Each row was made from one small tree. The marks that hang from a mark follow it in brackets, in the order of their numbers. Every link used is in the known rows. Write each row's tree.
In the rows, 128 means zero.
Known rows:
j176(j17): [155 108 118 165 127 150 168 120 126  76  95 118 124 137 144 136 112 172
 137 128 144 132 146 191]
j17(j833): [161 145 110 157 115 138 132 113 128 137  98 132 122  88 115 139 120 186
 109 127 137 103 118 137]
j833(j142(j17)): [137 122 135 147 123 105 183 123 110  53 110 146 102 119 139 143  81 178
 109 124 123 116  92 117]
j478(j142(j17(j95 j176(j139) j833))): [144 115 110 140 164 166 146 109 120 105  91 152 115 148 116 142  80 182
 134 129 136 137 138 121]
j833(j142(j17(j95 j176(j139 j478)))): [124  82 132 133 133 139 185 111  85  45 102 180  94 121 144 142  76 167
 137 147 128 128 109 103]
j142(j17(j95 j176(j139 j478) j833)): [133 111 108 138 145 163 167 114 104 103  96 174 125  99 132 141  72 168
 148 145 141 124 158 110]
j833(j142(j17(j176(j139)))): [125 103 150 141 127 127 194 126  99  54 103 171  86 117 153 144  84 161
 127 136 125 127 103 125]
j95(j142): [156 114 122 151 143 175 137 125 119  82  93 137  83 138 112 138 130 183
 113 135 131 125 113 126]
j833(j142): [145 103 134 148 112 120 160 109 102  66 103 147  88 117 134 140 116 180
 109 133 125 114  74 126]
j176(j139 j478(j142)): [138 129 102 134 144 205 175 114  95  99  79 174  92  95 125 135 160 167
 144 161 129 138 100 140]
j142(j17(j95(j139) j176(j478)) j833): [130 120 126 163 163 114 181  91 101  50 100 151 101 147 149 145  31 172
 165 137 140 146 105  92]
j17(j95(j142) j833): [163 109 107 145 128 171  94 104 122 113  98 136 128 132  97 138  98 207
 114 129 139 104 151 105]
j95(j139(j478) j142(j17(j176 j833))): [155 160 134 186 138 158 138 105 116  92  97 132  68 124 128 140  87 170
 139 153 133 140 124  84]
j139(j17(j95 j176(j478) j833(j142))): [154  74 117 149 106 149 127  68 107 112  99 140 109 107 114 136 121 179
 148 145 144 111 101 133]
j17(j95(j478)): [164  92 115 172 148 161 121  79  93  74  96 143 108 135 127 140 103 194
 137 149 143 124 138 114]
j139(j17(j95 j176 j833) j478(j142)): [169  95  95 166 131 186  96  56 116 119  87 123  94 157  87 132 109 184
 160 149 147 140 138 117]
j176(j17(j95) j142(j833) j478): [164 115  59 155 130 130 167  90 119  34 103 107 133 177  89 125  84 181
 151 131 148 153 119 141]
j139(j17(j95(j142))): [161  74 122 155 131 179 124  80 123  92  96 123 122 150 124 136 122 196
 149 131 147 116 135 156]
j139(j17(j95) j478(j142)): [167  92  94 166 137 189 114  56 112  87  89 117 104 168 100 131 113 194
 161 147 143 141 135 128]
j17(j95(j139 j478) j833(j142)): [167 134 142 187 104 123 104  64  95 100 108 136 113  99 138 144  95 203
 125 150 137 102 105  94]
j833(j142(j17(j95(j478) j176))): [140  89 139 155 140 118 162 103  92  39 107 157  85 140 135 144  66 174
 125 140 129 128 108  95]
j95(j17): [159 100 133 160 133 139 155  81 132 106  99 131 113 130 155 140 120 181
 136 129 136 120  80 147]
j833(j142(j17(j95 j176(j478)))): [134  78 123 139 137 120 174 105  91  43 104 161  89 131 130 142  72 171
 127 140 128 128  94  93]
j833(j142(j17(j95 j176))): [135  75 134 143 136 113 169 106  97  45 106 156  93 144 139 144  62 176
 124 130 131 126 104 103]
j478(j142): [160 117 104 153 157 158 142 103 120  98  87 127  91 148 110 138 133 185
 116 129 132 137  85 138]
j142(j17 j833): [132 166 129 152 151 105 191 132 129  55 108 138 121 142 135 144  39 179
 132 107 130 130 121 121]
j478(j142(j17(j95))): [152 110 100 146 173 149 150 104 120  78  95 129 118 168 114 140  80 193
 124 121 134 138 120 119]

Which tree is each row?
[134 139 130 148 139 147 178 134 121 114  98 165 116  94 143 144  81 160
 135 131 137 123 150 137] : j142(j17(j176(j139) j833))
[161 116 133 194 125 115 164  55 121 101  98 110  90 135 156 139 121 170
 166 136 150 141  60 163] : j95(j139(j17(j176(j142(j833)))))
[173 121  89 165 120 183  95  60 123 120  92 112 120 147  85 131 110 200
 151 142 143 126 145 122] : j139(j17(j95 j833) j478(j142))
[150 129 106 150 140 128 147 112 126 103 106 136 152 119 123 142  55 195
 122 118 140 108 159 114] : j142(j17(j95 j833))
[176 124  85 177 108 152 126  67 126 120  97 111  87 126  85 128 128 165
 151 147 147 137 118 132] : j139(j17(j176(j142) j833) j478)
[160 124 142 188 138 163 134  95 115  44  99 116 115 172 146 139  82 191
 156 140 145 141 156 150] : j176(j17(j95(j139 j142(j833) j478)))
[164 178 170 207 132 160 129  78 120  73 102 116  76 136 143 141 123 187
 157 148 135 132  91 131] : j95(j139(j17) j142(j833) j478)
[167  80 104 168 129 140 157  73 126 104  96 114  92 141 119 133 142 164
 150 132 151 138  87 174] : j139(j17(j176(j142)))
[158  61  89 153 153 124 140  71 105  60  97 135  91 190 105 137  73 179
 146 130 150 153 101 109] : j17(j95 j176(j142(j833)))
[157 117 154 189 101 121 145  64 117 129  98 123  93  93 164 143 133 173
 150 142 143 115  67 158] : j95(j139(j17(j176 j833(j142))))
[161 114 114 166 162 160 116  80 101  64  95 137 102 168 109 140  86 200
 136 139 138 137 122 104] : j17(j95(j478(j142(j833))))
[135 123 114 146 119 201 198 130 103  77  86 162 124  92 155 133 141 155
 162 158 141 136 156 193] : j176(j17 j139 j478)
[158  72 109 151 136 149 110  85 108 124  92 149 110 126 116 141  91 183
 134 138 149 119 135 115] : j17(j95 j176 j833)
[173 105 108 162 125 120 137  71 143 132 102 121 103 135 120 136 120 172
 130 127 141 128  69 133] : j95(j17(j176(j142) j833))
[161 110 135 169 135 174 118  79 119  72 101 125 112 157 117 137 107 197
 153 135 143 122 136 139] : j139(j17(j95(j142(j833) j478)))
[137  45 134 136 153 211 136 102  90  75  83 183  81 156 139 142 106 173
 156 154 144 140 153 125] : j17(j95(j142) j176(j139))
[166  89 124 176 132 165 127  64 111  93  98 124 123 131 133 137 123 192
 156 141 150 117 134 158] : j139(j17(j95(j478)))
[161  94  99 166 145 157 110  59  96 132  85 142  89 116 117 139 115 181
 148 160 147 134  85  96] : j17(j95(j139) j176(j478(j142)) j833)
[151  87  97 149 164 167 154  98  97  95  80 151  54 126 108 135 145 155
 136 156 137 151  68 119] : j17(j176(j478(j142)))
[147 146 107 155 114 147 197 121 132  50 101 129 135 163 134 132  93 169
 155 120 144 151 148 196] : j176(j17 j139 j142(j833))
[169 122  68 155 128 132 141  93 116 125  94 131  82  99  77 130 140 159
 120 147 143 134  74 111] : j17(j176(j142 j478) j833)
[160 116 118 170 148 161 137  99 118  48  96 117 125 183 124 137  79 191
 148 131 144 146 159 157] : j176(j17(j95(j478(j142(j833)))))
[127 112 141 146 123 136 189 121  93  45 102 173  75 120 143 143  78 159
 132 145 124 134 113 108] : j833(j142(j17(j176(j139(j478)))))
[153 115 127 175 138 164 118  74  99  55  96 136  90 169 129 140  71 200
 154 148 138 139 126  84] : j17(j95(j139(j478) j142(j833)))
[154 117 111 163 169 142 151  90 118  84  95 125 115 161 132 142  82 194
 133 127 136 139 106 120] : j478(j142(j17(j95(j139))))
[143 132 115 151 134 205 159 108  98  88  83 168  86 121 131 136 127 171
 148 158 131 143 140 134] : j176(j139(j478(j142)))
